Each row was made from one walk, in order. Every step used is in the known rows, and no mark comes twice. Write each row's walk.
Known rows:
niten-libir: [ 3.71  1.97  0.11  5.28  0.75 -0.18 -4.77  5.00 -4.02  6.16 -1.71  2.75
  3.01 -2.09  2.97  1.51  7.08 -1.35  1.24 -5.38  2.60 -2.41]
niten-nupomo-munag-sobe-gapatad: [ 2.54 -0.73  3.77  2.34 -2.23 -1.56 -4.34  3.56 -3.30  5.47  2.10 -0.77
  5.12 -3.37  2.93 -1.35  2.25 -0.71 -1.44 -2.71  1.27 -1.77]
zumobap-libir-niten-nupomo-munag-sobe-lorikid: [ 3.83 -3.87  5.96 -0.99 -2.51 -1.95 -3.56  3.61  0.44  4.90  1.42 -1.93
  4.05 -0.54  4.02 -3.65  2.01  1.95 -0.28 -2.36  1.43 -0.07]
lorikid-sobe-gapatad-libir-zumobap: [ 2.70  2.25  1.83  2.02  0.22  0.75 -1.34  4.73 -1.70  4.16 -4.34  2.57
 -0.74 -5.74  0.77 -3.35  3.30 -0.39  3.36 -2.68  7.42  0.40]
niten-nupomo-munag-sobe: [ 3.48 -1.02  3.30  2.74 -3.57 -2.02 -5.34  4.47 -2.55  6.91  3.06 -0.80
  6.15 -3.69  3.64 -0.37  3.13 -0.14 -2.03 -3.69  0.60 -3.02]
mubas-sobe-gapatad-libir-niten: [ 3.70  1.02  1.98  5.47  0.26 -0.87 -1.12  5.67 -1.80  3.31 -6.77  0.36
 -0.46 -3.06  1.96 -6.18  4.93 -1.94  2.24 -1.97  4.36  3.01]
zumobap-libir-niten-nupomo: [ 4.26 -2.15  3.66  1.32 -2.52 -2.34 -4.31  4.68 -0.19  6.06 -1.72 -0.15
  4.45  0.80  3.06 -1.98  3.18  3.19 -1.02 -3.54  1.19 -0.24]
zumobap-libir-niten-nupomo-munag-sobe: [ 4.57 -2.66  5.04  0.18 -3.79 -2.34 -4.83  4.58  0.96  6.06  1.47 -2.03
  4.59 -1.44  3.88 -3.04  2.65  2.24 -1.04 -3.46  0.38 -0.88]
lorikid-sobe-gapatad: [ 2.65  2.19  1.67  2.50 -1.44  0.18 -1.91  3.28 -3.74  4.23 -3.64  3.11
  1.44 -3.61  1.37 -2.77  3.51 -1.02  0.83 -3.30  6.96  1.39]
munag-sobe: [ 5.60  0.41 -0.10  1.94 -2.78 -3.58 -3.23  3.94 -0.86  7.22  0.92  1.72
  2.17 -3.06  4.16  0.68  5.86 -2.35 -0.29 -3.32  3.53 -1.60]
libir-mubas-sobe: [ 4.51 -0.31  1.42  4.95 -3.06 -2.12 -4.63  6.43  0.41  4.89 -3.94 -0.98
  1.46 -3.50  2.64 -5.06  5.79 -1.83 -0.31 -2.74  2.24  2.79]
nupomo-munag: [ 4.69  0.27  2.15  2.80 -4.05 -0.92 -2.75  5.19 -1.69  5.33  2.64  1.46
  3.87 -4.77  3.58 -1.03  5.10  2.28 -2.97 -5.53  0.11 -1.79]
zumobap-libir: [ 5.30 -0.51  2.29  1.78 -1.95 -3.21 -3.72  2.37 -2.08  7.67  0.38  3.04
  2.66 -0.92  3.62 -0.57  4.14  2.58 -1.57 -3.76  2.53 -0.96]
lorikid-sobe-gapatad-libir: [ 3.87  2.12  2.53  2.53 -0.37  0.50 -1.45  3.76 -3.60  3.75 -4.42  2.80
 -0.58 -4.25  1.44 -3.12  2.86 -1.32  2.89 -3.00  7.61  0.24]
sobe-gapatad: [ 3.13  1.38  0.47  2.72  0.49 -1.37 -0.52  2.87 -3.83  3.42 -3.16  3.60
  0.91 -1.18  1.68 -1.07  4.33  0.06 -0.51 -2.63  4.00  1.50]
gapatad-libir-munag-sobe: [ 6.21 -1.59  0.19  1.64  0.03 -2.92 -3.50  5.54  0.25  3.93 -1.33  1.22
 -1.27 -5.59  4.22 -0.03  4.65 -2.35  3.10 -3.72  2.80 -3.56]
mubas-sobe-lorikid: [ 2.75 -0.56  1.59  4.84 -0.39 -1.78 -1.66  3.66 -3.52  5.63 -3.37  1.96
  2.54 -2.02  3.00 -4.40  5.66 -1.73  0.08 -2.01  5.01  2.81]
zumobap-libir-niten: [ 5.48 -1.46  2.62  0.84 -2.85 -2.30 -2.84  4.69  0.87  5.55 -1.54  0.95
  2.53  0.01  3.35 -2.27  4.45  3.29 -0.94 -4.11  1.56  0.41]
libir-niten-nupomo-munag: [ 3.61 -1.71  2.84  2.56 -4.06 -0.22 -3.53  8.00  0.31  3.57 -1.37 -1.66
  5.69 -1.62  2.69 -2.20  4.08  2.57 -1.85 -4.97 -0.64 -0.64]
gapatad-libir-munag: [ 5.79 -1.34  0.01  2.66  0.40 -2.02 -3.06  6.17 -0.75  3.35 -2.73  2.39
 -0.79 -4.80  3.49 -0.08  4.78 -0.18  2.33 -4.55  2.16 -3.15]
zumobap-libir-mubas-sobe: [ 4.94 -1.36  3.70  2.89 -2.73 -3.22 -5.41  3.65  0.17  6.61 -1.72 -0.52
  1.49 -2.29  3.35 -5.14  4.11  0.30 -0.52 -2.41  2.20  2.03]
gapatad-libir-zumobap: [ 4.90  0.88 -0.03  2.95  0.32 -1.28 -1.70  6.98  0.88  6.11 -2.32  2.62
 -0.51 -5.10  1.95 -0.15  5.61  1.90  2.40 -3.53  3.27 -2.65]
niten-nupomo-munag-sobe-gapatad-libir-zumobap: [ 2.25 -0.71  3.81  1.85 -0.82 -1.16 -3.93  4.86 -1.18  5.50  1.62 -1.26
  3.35 -5.45  2.37 -1.89  2.23 -0.12  0.67 -2.13  1.56 -2.65]
nupomo-munag-sobe-gapatad: [ 4.12  0.34  2.94  1.04 -2.78 -1.43 -2.14  3.44 -1.41  4.22  3.28  0.21
  2.00 -5.51  3.84 -2.29  3.92 -0.98 -1.24 -3.26  1.65 -0.65]
nupomo-niten-libir-munag: [ 0.96 -0.76 -0.73  3.23 -0.43  0.86 -4.25  3.66 -1.61  3.63 -0.43  2.08
  3.84 -3.89  2.74 -1.22  6.45  0.56  0.27 -5.49  0.27 -1.74]

Write each row's walk:
[ 3.95 -1.89  3.01  1.76 -4.34 -0.99 -3.81  7.56  1.22  4.16 -0.29 -2.60
  5.24 -2.22  3.26 -2.28  4.02  0.91 -1.17 -4.21 -0.10 -0.99] | libir-niten-nupomo-munag-sobe
[ 2.13 -0.08  0.86  3.27 -1.71  1.35 -4.03  4.04 -0.74  3.82 -1.03  0.65
  3.15 -2.43  2.30 -2.52  6.13  0.54  0.24 -4.43  0.87 -0.38] | nupomo-niten-libir-mubas
[ 5.97 -1.25  3.36  3.47  0.00 -1.02 -2.31  5.98 -0.50  3.35 -4.74 -0.36
 -2.07 -3.15  2.95 -5.14  4.19 -1.96  3.48 -1.58  4.45  0.97] | gapatad-libir-mubas-sobe-lorikid
[ 2.98  0.69  4.85  2.04 -1.64  1.82 -2.15  5.52 -2.29  2.30 -3.80 -0.37
  1.31 -4.61  1.32 -4.92  1.51 -0.26  2.54 -3.29  5.40  0.16] | lorikid-sobe-gapatad-libir-niten-nupomo-munag
[ 2.72  0.24  4.03  5.50 -0.32 -0.23 -2.30  5.86 -2.31  3.18 -4.87 -1.43
  1.59 -3.96  1.92 -7.01  3.47 -1.32  1.46 -2.17  2.72  2.02] | mubas-sobe-gapatad-libir-niten-nupomo-munag
[ 4.20 -2.50  4.91  0.99 -3.43 -1.70 -4.49  4.98  0.11  5.56  0.33 -1.17
  5.01 -0.73  3.33 -2.93  2.64  3.78 -1.75 -4.09 -0.06 -0.61] | zumobap-libir-niten-nupomo-munag
[ 5.46  0.23  1.60  0.68 -0.18 -1.94 -0.64  4.47  0.06  3.07 -2.65  0.22
 -1.57 -2.68  3.12 -2.23  4.07 -2.88  3.12 -1.60  4.70  0.06] | munag-sobe-gapatad-libir-niten
[ 3.00 -0.38 -0.74  3.38  1.28 -1.60 -6.37  5.10 -1.61  4.66 -0.47  0.95
  2.16 -5.04  4.06  1.12  6.74 -4.19  2.68 -4.98  1.70 -3.02] | niten-libir-munag-sobe
[ 4.56 -0.31  2.36  1.18  0.01 -1.93 -1.85  4.39 -0.79  3.50 -2.71 -0.59
 -0.11 -2.00  2.80 -2.02  3.04 -2.93  3.01 -1.20  4.33 -0.53] | munag-sobe-gapatad-libir-niten-nupomo
[ 3.80 -0.27  0.77  2.01  2.54 -1.30 -0.92  4.04 -2.58  0.99 -4.27  2.72
 -2.02 -3.66  2.15 -1.74  3.33 -0.86  2.62 -2.60  3.63 -0.30] | sobe-gapatad-libir-munag
[ 5.18 -0.32  3.89  0.41 -2.56 -0.58 -1.20  5.36  0.64  2.49  1.37 -1.37
  0.30 -5.50  3.72 -3.60  3.50 -0.76  0.85 -3.31  1.59 -0.75] | nupomo-munag-sobe-gapatad-libir-niten
[ 3.95 -0.04  2.64  2.42  1.35 -0.16 -0.42  5.34 -2.18  1.46 -5.88  0.76
 -0.34 -0.62  1.43 -2.64  2.71  0.16  2.55 -2.04  3.71  0.49] | sobe-gapatad-libir-niten-nupomo
[ 3.00 -1.64  3.48  1.44 -3.06 -0.48 -2.77  6.72  0.37  2.62 -1.15 -2.52
  4.34 -1.98  2.63 -3.31  3.21  0.43 -0.66 -3.26  0.48  0.31] | libir-niten-nupomo-munag-sobe-gapatad
[ 1.88  0.92  0.10  3.95 -1.22  1.22 -3.30  3.12 -2.56  5.37 -0.25  2.57
  4.27 -2.17  2.46 -0.97  6.57  1.12 -0.26 -5.15  1.46 -1.53] | nupomo-niten-libir
[ 1.70  2.08 -0.93  4.52  1.64  0.02 -4.51  6.53 -1.09  6.82 -1.44  2.30
  2.82 -4.54  1.90  1.07  7.70  0.01  1.87 -4.78  2.20 -2.12] | niten-libir-zumobap
[ 4.02 -1.12  4.14  2.47 -1.31 -2.74 -4.34  2.74 -0.52  5.11 -2.70 -0.49
  0.51 -2.04  2.63 -6.07  3.21 -0.10  0.01 -1.33  2.91  3.39] | zumobap-libir-mubas-sobe-gapatad
[ 3.86 -0.30  3.98  2.01  0.43  0.56 -0.59  5.67 -1.81  0.94 -3.85 -0.28
  0.17 -2.27  1.73 -3.51  2.26  0.87  1.86 -2.60  2.43  0.11] | sobe-gapatad-libir-niten-nupomo-munag
[ 5.82 -1.16  3.64  2.85 -2.04  0.06 -2.60  8.13  0.09  3.42 -2.66 -1.11
  1.82 -2.60  2.86 -2.23  3.51  1.79  1.52 -4.41  1.02 -2.72] | gapatad-libir-niten-nupomo-munag
[ 3.64  1.66  1.80  6.06  0.92 -1.42 -1.57  4.12 -3.65  4.66 -5.55  1.69
 -0.38 -3.66  1.96 -5.15  4.77 -2.34  1.92 -1.81  4.85  2.14] | mubas-sobe-gapatad-libir
[ 3.57 -2.45  5.46 -0.31 -2.45 -1.91 -3.77  3.60  0.25  4.53  0.47 -1.93
  3.57 -1.16  3.38 -3.98  1.82  1.73 -0.58 -2.44  1.04  0.38] | zumobap-libir-niten-nupomo-munag-sobe-gapatad
[ 3.42  0.16  1.98  4.41 -1.42 -1.64 -3.41  5.22 -0.50  3.01 -5.11 -0.87
  0.12 -3.27  1.83 -6.16  4.83 -2.37  0.38 -1.52  3.07  4.37] | libir-mubas-sobe-gapatad
[ 4.57 -2.92  1.51 -0.18 -1.39 -4.57 -5.46  2.43  0.39  6.19  1.65  1.18
  1.81 -3.86  4.72 -0.87  3.89 -0.27 -0.13 -3.41  1.65 -1.56] | zumobap-libir-munag-sobe
[ 5.53 -2.77  1.08  0.43  1.24 -2.50 -2.25  4.69 -0.27  2.80 -1.28  1.37
 -1.74 -4.72  4.35 -0.79  4.05 -2.49  3.87 -2.74  3.87 -2.65] | gapatad-libir-munag-sobe-lorikid
[ 3.26 -3.06  3.82  0.62 -3.12 -0.46 -2.53  6.64  0.58  2.99 -0.30 -2.52
  4.80 -1.35  3.44 -3.00  3.48  0.62 -0.39 -3.12  0.97  0.01] | libir-niten-nupomo-munag-sobe-lorikid
[ 5.10  0.25  3.64  0.98 -2.01 -1.14 -1.78  3.86 -1.20  3.90  2.54  0.01
  0.35 -5.98  3.87 -2.67  3.40 -1.21  0.46 -3.09  2.22 -1.64] | nupomo-munag-sobe-gapatad-libir
[ 3.53 -0.74  4.48  2.29 -1.30 -1.29 -4.06  3.93 -3.14  5.04  1.32 -0.92
  3.46 -3.85  3.03 -1.60  1.74 -0.94  0.22 -2.53  1.78 -2.83] | niten-nupomo-munag-sobe-gapatad-libir
[ 5.08  0.44  2.40  2.05  1.18 -0.73 -0.73  4.31 -1.75  1.28 -4.87  1.27
 -2.85 -2.27  1.62 -3.06  3.06 -0.92  2.66 -1.55  4.18  1.07] | sobe-gapatad-libir-mubas
[ 5.44  0.80  1.38  1.25  0.41 -2.54 -1.19  2.93 -1.79  4.42 -1.37  1.63
 -1.50 -3.19  3.24 -1.15  3.82 -3.36  2.68 -1.46  5.31 -0.86] | munag-sobe-gapatad-libir
